Every row comes from one small tree of marks. Brackets hold a mark, then the marks that hang from it, in alphabetical order. Every link used is in the known rows. Which tree was each row made from?
Known rows
[fifez [gupumib [sulore dutifa]] [nuzu beka]]: [ 32 -16   0  28  -6  14  -9   1 -23   5 -10 -11  20   7  14  12  18  12
 -17   4  -9  17 -10   1  -8 -17   3  11  15   5  14  14   0   2  -8  23
  18]
[fifez [gupumib [sulore dutifa]]]: [ 48 -47  -7  12 -19  21 -17  -4 -44   9 -17 -15  26   8  63   5   7  21
 -16   7   0  17 -24  -3 -13  -8 -46  13  11  -7  12  28  -7  10   0  17
  16]
[nuzu beka luva pemubo]: [-19  -1  18  -7  16   9 -21 -25 -18  26   4   5  20  -2  -7  20  14   1
 -12   6   5  22   8  -8  12  -5   8  33  27  -5   3   2  -3  10   8  15
 -20]
[burisu [nuzu dipa luva]]: [ 10 -11  -5 -23  -2  19  -8 -13 -35  10  -4  -8  20 -14   9  10  36  12
 -27  -6   1  15   2 -22  10 -21   1  35  25  16  -5  -5  -1  29 -17   6
  -2]
[vepe sulore]: [ 35 -48 -14 -11  -3  26 -14 -13 -28  13  -8  -6  30   4  39   5  21  23
 -16  -9   8  -2 -23 -15   3  -6 -33  44  23  -6   7  26  -3  11  27  -1
  -2]
[dutifa [sulore gupumib vepe]]: [ 56 -77  -1   2  -6  30 -26 -21 -60   4 -10  -7  31  16  77  -2   0  32
 -17 -30 -11  13 -19 -21  -4  -5 -69  24  18 -12  10  42 -28  13  29  12
   0]
[nuzu dipa [neti dutifa] [pemubo fezan]]: [ -5  11  -8 -21   7  27 -30 -14 -15  16  -1 -34  11  -9  38  19   5   2
 -23  16  12  -8  -6   4 -28 -20  -5   5  16  -6  34   5  -4  12   3   3
 -10]
[luva [nuzu beka dapar]]: [-13  -9   1   8  13  18 -11   5 -17   9   2 -12  30  10  -6  15  35  10
 -30 -16   2  -5  -1 -16 -16 -10  31  21  27  15  -2   8  -9   5  28  -4
  -1]
[zufa [nuzu neti]]: [ -5 -37  -5 -21   2  24 -26   5 -24  10 -10 -23  22  -2  28   2  23  20
 -29 -21   5  -4  -4  -4 -11  -2  14  23  24   4  -3  27 -10   5   9   5
  10]
[nuzu beka burisu neti]: [-55  11   9 -14  10  10 -24  -6   4  20  -8 -10  22   6   3   4  25   9
 -26 -20  21  12   3  -1  -6  -9  50  12  28  11 -17  14 -11  -2  36  15
   7]
[gupumib [sulore dutifa vepe]]: [ 45 -36  -9   9  -5  31 -25 -17 -40   2  -1 -14  33  12  68   0   2  14
 -20 -13  -6  22 -27  -9 -14 -12 -38  24  14 -26  17  31  -1  10 -15  -2
   7]
[burisu [nuzu beka dapar luva neti]]: [-41   3   4   2   6  17 -11  -6 -13   7   4 -12  27  -9 -36  15  24   5
 -46 -36   8  11  -6 -16   2  -8  94  20  31  29   0 -12 -18   6  50   2
  -8]
[gupumib [sulore dutifa]]: [ 34 -39  -6   5  -5  24 -21  -7 -35   8  -7 -17  28   8  47   5  11  14
 -20  -3   9  11 -30  -8  -8 -12 -28  23  14 -15  14  26   1  11 -11   4
   7]
[gupumib sulore]: [ 31 -52  -5  -8 -18  27 -29  -9 -42  13 -11 -10  30  11  50   5  13  21
 -16   0  17   6 -22 -16   1 -10 -37  34  18  -7  12  36  -4  14  15   1
   7]
[sulore gupumib]: [ 30 -57   0 -14  -4  19 -27   2 -41  16 -17  -9  31  11  69   4  13  28
 -13  -4  -4   8 -15  -9  -5   0 -55  20  17   3 -16  36 -16  15  18  22
   7]
[nuzu dipa [pemubo fezan]]: [ 12 -19  -1 -19 -12  27 -22 -18 -21  22   1 -18  16  -6  63  22  23  15
 -20  31   0   9  -3 -11 -12  -7 -63  24  17  -8  14  17   1  20  -8   1
 -14]
[nuzu neti pemubo]: [-13 -31   9 -12  -3  19 -28  -7 -17  20  -6 -16  20  -5   9  12   3  11
 -21  -8  14   0  -6  -7  -8  -1   5  24  19  -5   6  33 -10   6  14   4
   1]
[bame [nuzu beka dapar dipa luva]]: [-21  29  -2   9  -6  26  -1 -19 -24   5   5 -14  25  -5 -26  15  33  -5
 -43 -12  -3  29  -4 -22  -3  -5  41  25  28  19 -14 -32  -4  13  21   5
  -5]
[dutifa sulore]: [ 29 -67  -5 -11  -1  25 -24 -15 -42  11  -9  -6  26  11  34   4  24  29
 -15 -15  19  -1 -17 -24   6 -10 -34  34  19  -4  13  36  -8  10  32   4
   1]
[neti [vepe [sulore dutifa gupumib]]]: [ 65 -39 -15  12  16  30  -7 -21 -19   2  -6 -17  31   1  73   0  -3  17
 -10 -22 -20   0 -30  -5 -21  -2 -55  25  19 -24  14  33 -22  17  -2   6
  -3]
[neti dutifa [vepe [sulore gupumib]]]: [ 65 -36 -25  -3  28  31 -23 -19 -24   4  -9 -17  32   7  74   1  -6  14
   0 -17  -5 -18 -21  -5 -26 -14 -47  28  22 -17  25  32 -25  20  15   1
  -4]
[zufa [nuzu beka burisu dapar]]: [-43  -6   3   5   8  19  -9   2   0  13   5 -18  24   5  19  14  45   5
 -46 -11   1   5   7 -11 -18   6  32  27  27  16 -30  -5 -15   3   9 -10
   0]
[neti [dutifa [sulore gupumib]] vepe]: [ 60 -54 -15  -2  29  30 -32 -21 -39   2 -10 -17  28  13  71   0  -2  21
   0 -23   5 -18 -15 -14 -21 -18 -48  18  17 -14  31  40 -31  19  19   4
  -1]
[neti [dutifa [sulore gupumib]]]: [ 47 -59  -6  -5  20  22 -30  -8 -53   7 -14 -16  26  15  51   3   6  23
 -11 -16  10 -12 -22 -12  -9 -16 -44  14  15  -1  20  25 -22  12  24  16
  -1]
[bame [nuzu beka dapar [neti vepe]]]: [-24   7  -7  14  10  35 -21 -11   4  -2   4 -25  35   1 -14   7  15   2
 -30 -37   1   3  -6 -15 -29   1  65  17  27   6   7  18 -20   2  50  -8
   3]
[bame [nuzu beka luva [neti vepe] [pemubo fezan]]]: [-29  13  10  -2  23  27 -27 -36  -1  12   9  -3  17 -12  -8  15  25   0
 -15   3 -16  16  14  -9 -10  -7  51  16  30 -11  49  20 -12  12  16  21
 -32]
[nuzu beka burisu luva [pemubo fezan]]: [-49   3  20 -11  17   9 -19 -29  -7  32   6  12  12  -3  21  21  45   5
 -22  30  -3  25  18  -6   6  -8  13  22  27  -1  12   4  -5  14   2  24
 -35]
[vepe [sulore dutifa gupumib]]: [ 53 -44  -7  10   5  21  -5  -8 -33   7 -10 -16  29   3  55   4   6  20
 -22 -14 -15   5 -36  -4  -9  -1 -49  22  17 -11   4  17 -13  10   4  18
  -1]
[luva [nuzu burisu dapar]]: [-28 -33   0   5   0  19  -1   8 -22   9  -4  -7  21   3   7   5  55  12
 -41  -8   5  -8   3 -22 -21  -9  25  25  25  18 -15  21 -13  16  -3  -8
   5]
[pemubo fezan]: [ 16 -53 -11 -28   1  26 -34  -4 -31  20  -8  -3  29   9  81  11  41  33
 -13  21   0   5 -10 -10  -5  -7 -44  20  17  -2  12  40   1  14  26  13
  -9]
[nuzu burisu dipa luva [neti dutifa vepe] pemubo]: [-35  40  -2 -11  22  21 -12 -39   0  13   1 -20   4 -20   3   5   4 -20
 -23  -8  19   3  16  -2 -25 -25  44  20  27 -10  11  -2 -19  26 -32  -5
  -6]
[fezan pemubo]: [ 25 -38  -1 -20   1  17 -27  -5 -27  28  -6  -6  31   4  54  17  25  16
  -7   6   4   6  -3 -10   4   9 -46  38  18  -7   3  40   0   8   3 -10
  -1]

Which tree is each row?
[-62  28  -5   1  23  17 -20   1   6  12  -2 -25  25   8  -6  10  19  -5
 -39 -26  27  -4  -4   2 -30 -12  86   4  25  18 -11  -9 -18  -4  47  -6
   6] => [nuzu beka burisu dapar [neti dutifa]]
[ 28 -50  -2  -4  22  21 -27   1 -43  -3 -12 -28  23   0   7   4   7  21
 -25 -38   7 -23 -19 -14 -11 -23  18   7  18  16  35  20 -29  10  26  16
   2] => [burisu [nuzu [neti [dutifa [sulore gupumib]]]]]
[-22 -19  -4  22 -10  34   3 -31  10   8   6 -23  18 -14   6   9   2  -3
 -41 -27  10 -11 -11 -19 -29   7  31  39  27  -8  11  25 -32  12  21 -32
 -10] => [nuzu burisu dapar [neti [vepe sulore]] pemubo]
[-11  11   5   6  -5  25 -11 -11   0  14  19 -29  22 -11  14  39  28   3
 -42  15 -10   3   0 -19 -20  -4  -1  22  21  16  15 -17  -7  13  11 -15
 -22] => [burisu [nuzu beka dapar dipa [pemubo fezan]]]
[  0  19  13  10 -10   8   3 -21 -20  18  -4  -2   4 -15 -21  22  18  -1
 -20  16 -12  28  23  -6   6 -14   5  25  24  13  -6 -12  -4  16 -18  24
   1] => [fifez gupumib [nuzu beka dipa luva pemubo]]
[-66  31  13 -15  37   9 -25 -25   0  25   4  -3   8  -6  -2  18  29  -8
 -24  15  10   9  16   9 -11 -20  70   3  27   2  32  -8  -9   6  13  24
 -30] => [nuzu beka burisu luva [neti dutifa] [pemubo fezan]]
[-16  23  12  18   1  18  -1  -9  -7  11  12 -27  16  -4 -24  27  15  -7
 -38  -5   1  -2   6 -17 -23  -8  12  24  26   8   2 -15  -8  10  -7 -14
  -6] => [luva [nuzu beka dapar dipa pemubo]]
[-26   4   5  -8  12  19 -28  -2 -12   8  -7 -16  29   4 -25   7  26  10
 -22 -22   3   9  -4  -7  -7  -7  54  13  26  10   4  14  -3  -4  38  23
   6] => [bame [nuzu beka neti]]
[-44  37  14  11  -6  18   0 -20  -5  10  13 -28  14 -24 -56  27   5 -13
 -53 -25   5  13   2 -18  -5  -6  76  23  29  22   1 -36 -18  11  15 -10
 -14] => [burisu [nuzu beka dapar dipa luva neti pemubo]]
[-53  55   6 -13  22  15 -24 -20  13  21   5 -30   7  -6  13  22  15 -10
 -28  15  15   2  10   9 -30 -23  35  -2  24   3  20 -16  -6   4   3   9
 -14] => [nuzu beka burisu dipa [neti dutifa] [pemubo fezan]]
[-23  21  -2   3   5  23  -3 -12 -19   4   8 -33  12 -26 -39  22   7 -15
 -50 -19  11  -6  -2 -15 -20 -18  71  21  22  19  14 -31 -16  20  -8 -18
 -10] => [burisu [nuzu dapar dipa luva [neti dutifa] pemubo]]
[  2  17  -1 -15   7  16 -19  -4  -8  12   2 -21  27  -3   6  18  26  11
 -22  -9   3   9   2 -14  -2 -19   1  26  25  17  -9 -11   1  13   4   4
   4] => [burisu [nuzu beka dipa]]
[ 45 -39  -4   4   9  24 -22  -6 -41   5  -8 -13  35  12  86   1   2  20
 -18 -18 -28  25 -20  -1 -20  -2 -55  10  13 -17 -13  31 -15  11 -12  20
   7] => [sulore dutifa gupumib vepe]
[-66  36  11   7 -15  23  -8 -19  13  20   9 -32  11  -9  11  26  18  -5
 -53   4  10  11   1  -6 -27   0  34   6  25  12   0 -14 -18   4  29  -7
 -15] => [nuzu beka burisu dapar dipa neti [pemubo fezan]]
[-16  -4   4   7 -22  28  -4  -3  -9   6   6 -40  17 -22 -23  23   6   0
 -53 -18   7  -5  -9 -21 -22  -3  29  25  20  19  -3  -6 -17  15   2 -25
   2] => [burisu [nuzu dapar dipa neti pemubo]]
[ 10  -2  -9   0  13  29 -16 -30 -20  -1 -12 -35  12  -2  46  -7  -7   6
 -24 -39  19 -13  -9  -9 -32 -25  -4   5  23  -3  16  16 -39  19   8   3
   9] => [nuzu burisu dipa [neti [dutifa [sulore gupumib]] vepe]]
[-63  48   9 -16   0  10  -8 -27  -5  19  -7 -11  11  -7 -11   3  21  -3
 -36 -20  21  30   7  -3   5 -18  60  14  33  14 -22 -20 -11   9  20  19
   2] => [nuzu beka burisu dipa luva neti]
[-29  11   7  24  10  32 -19 -17  12   4  12 -27  27  -6 -34  18   4  -8
 -31 -26  -3   1   2 -16 -32   7  60  21  26  -2  15  16 -22   2  30 -12
  -7] => [bame [nuzu beka dapar [neti vepe] pemubo]]
[-15   7  -1   9 -10  32   0 -29  -6   3  11 -29  15 -30 -17  17   2  -9
 -45 -26   3   3   2 -26 -19  -7  49  33  27   7  11  -3 -28  27  -7 -26
 -11] => [burisu [nuzu dapar dipa luva [neti vepe] pemubo]]
[-25  53  -5 -20  32  12 -19 -13 -11   7   1 -23  17 -13 -33  12  15  -8
 -27 -27  14   5   4  -1  -3 -35  82  10  29  21  14 -36  -5  12  10  13
  -3] => [burisu [nuzu beka dipa luva [neti dutifa]]]
[-47  -3  15   5   5  19 -13 -14  -7  15  15 -12  18 -16 -24  30  27   2
 -47  -3  -8   9   1 -15  -4  -3  74  15  27  19  33  -9 -19   8  39   3
 -35] => [burisu [nuzu beka dapar luva neti [pemubo fezan]]]
[-17  51 -11 -19  23  18 -29 -10  -4  12  -5 -33  22   3   6  10  -4  -3
 -18 -21  25  -1  -7   8 -19 -25  37   3  24   6   2 -16  -4   0  30   6
  11] => [nuzu beka dipa [neti dutifa]]
[-58  58  -8   2  10  20 -11  -8   9  10   0 -38  19   1  -7  11  11 -13
 -47 -26  29   1  -6   1 -33 -17  72   2  26  20 -20 -31 -16   0  34 -11
  11] => [nuzu beka burisu dapar dipa [neti dutifa]]
[  9 -42   9  31   5  32 -15  -6 -42  -5  -2 -37  18  -3 -29  13  -2   1
 -44 -29  -1 -17 -23 -21 -31   0  27   8  15   8  35   9 -35   4  28   4
  -7] => [bame [nuzu dapar [neti [dutifa [sulore gupumib]]] pemubo]]
[-19  38  -9  11   5  29  -6 -15   6  -1   5 -36  22  -3  -6   9   5  -2
 -34 -42   9  -7   0 -14 -35 -17  55  11  33   7   7   2 -24   9  27 -17
   7] => [luva [nuzu beka dapar dipa [neti vepe]]]
[-28  -2  14  10   5  16 -11 -22 -16  21  10  -2  23  -2 -14  25  14  -3
 -31  -2   6  20   0 -16   2   5  27  32  25   4  -5  -9 -13   9  27  -3
 -21] => [nuzu beka dapar luva pemubo]
[-12 -33   9 -12   2  21 -23  -1 -15  14  -2 -25  15 -10  11  12  11  10
 -30  -9   1  -6   3  -5 -14   5   9  29  22  -5   7  25 -12   6 -13  -1
  -1] => [zufa [nuzu neti pemubo]]
[-25 -31  -3  -5  -7  23  -8  -2 -30   5  -3 -12  25 -13 -18   9  30  12
 -49 -31   8   5 -11 -22   0  -6  72  26  26  27  -1   5 -19  16  33  -5
  -3] => [burisu [nuzu dapar luva neti]]
[-31  55  10  -9  31  10 -16 -20  -4  11   9 -25  10 -20 -53  23   2 -17
 -28 -15  10   3  12  -2  -6 -29  75  16  28  12  21 -37  -7  11 -11   7
 -14] => [burisu [nuzu beka dipa luva [neti dutifa] pemubo]]
[-39   3   9   6 -22  21   8 -27 -19  19   4 -12   9 -16   2  16  27  -9
 -49   6  11  23   4 -22  -8   0   8  36  24  10 -28 -15 -15  25 -19 -13
  -9] => [nuzu burisu dapar dipa luva pemubo]
[-25 -32   4 -20   9  15  -9 -10 -29  17  -7   4  13  -6  27   0  57  12
 -33   1  -1  14  14 -12   4  -4  15  37  28   8 -18  10  -7  21 -30  13
  -5] => [zufa [nuzu burisu luva]]
[-59  50  -3   5  -3  25   0 -37  10   9   4 -20  17 -10   1   4  11 -11
 -44 -36  19  22   5 -12 -18  -9  72  17  35  10 -20 -16 -29  15  31 -12
  -1] => [nuzu beka burisu dapar dipa luva [neti vepe]]
[-24   3  -1 -21  -9  16  -4 -23 -27  19 -10  -1  12  -7  28   1  40   6
 -30   2  14  28   5 -14   6 -15  -3  30  27   8 -27  -2  -4  26 -15  11
   2] => [nuzu burisu dipa luva]
[ -7  32  -7 -12  13  24 -22 -18  13   4   3 -32  26 -10   5  11   4   5
 -19 -34   6   0   4 -10 -17 -21  37  19  30   7   7   5 -16  13  15  -6
   7] => [burisu [nuzu beka dipa [neti vepe]]]
[-67  43  19 -12   0  12 -10 -35   0  26   4 -11   2 -15   1  18  25  -6
 -38  12   8  28  14  -2  -2 -13  39  10  30   5  11 -16 -10  11   7  20
 -24] => [nuzu beka burisu dipa luva neti [pemubo fezan]]
[-34  29  11  13  -9  21  -6  -7   6   9  13 -41  19 -17 -40  29   0  -8
 -50 -24   7   1  -3 -15 -20  -4  53  20  25  21  -3 -23 -16   5  19 -18
  -2] => [burisu [nuzu beka dapar dipa neti pemubo]]
[-59  16  11   6 -26  21   7 -26 -13  16   1 -21   5 -21 -19  12  15 -12
 -58 -12  19  19   0 -16 -12   0  49  25  26  14 -21 -16 -22  18   0 -11
  -6] => [nuzu burisu dapar dipa luva neti pemubo]
[ 12 -23  -1   2   0  11 -16   6 -19  14 -14   1  22   7  13  12  33  22
 -10   6  -9  12  10  -3  -3 -11   1  18  21  18 -12  24  -3   4  20  26
  17] => [fifez gupumib [nuzu beka]]
[-59  60  -4   8  21  16  -2  -1   4   3   1 -36  12  -2 -33   9  26 -15
 -49 -29  20 -13   5  -3 -39 -30  94  -2  30  25  -3 -29 -15   4  10  -7
  10] => [luva [nuzu beka burisu dapar dipa [neti dutifa]]]
[-21  -8   2   2  11  16 -10  -6 -19  11   7  -3  31  -3 -17  19  37   8
 -37 -17   0  13  -1 -22   6  -7  55  31  28  25  -7 -14 -11  14  30  -2
 -14] => [burisu [nuzu beka dapar luva]]
[-20  55  -9  12  19  30 -20 -26  19   7  13 -45  21  -8  -3  22 -25 -21
 -27 -25  18 -10  -2  -1 -45 -12  45  12  24  -7  12 -13 -23   6  22 -29
  -3] => [nuzu beka dapar dipa [neti dutifa vepe] pemubo]
[-66 -10  18  15 -11  23   2 -14 -19  10   1  -8  11 -19 -53   9  40  -9
 -56 -11   2  17   4 -23 -11   5  82  27  25  17  -6   3 -18  13  -1   4
 -10] => [bame [nuzu burisu dapar luva neti pemubo]]
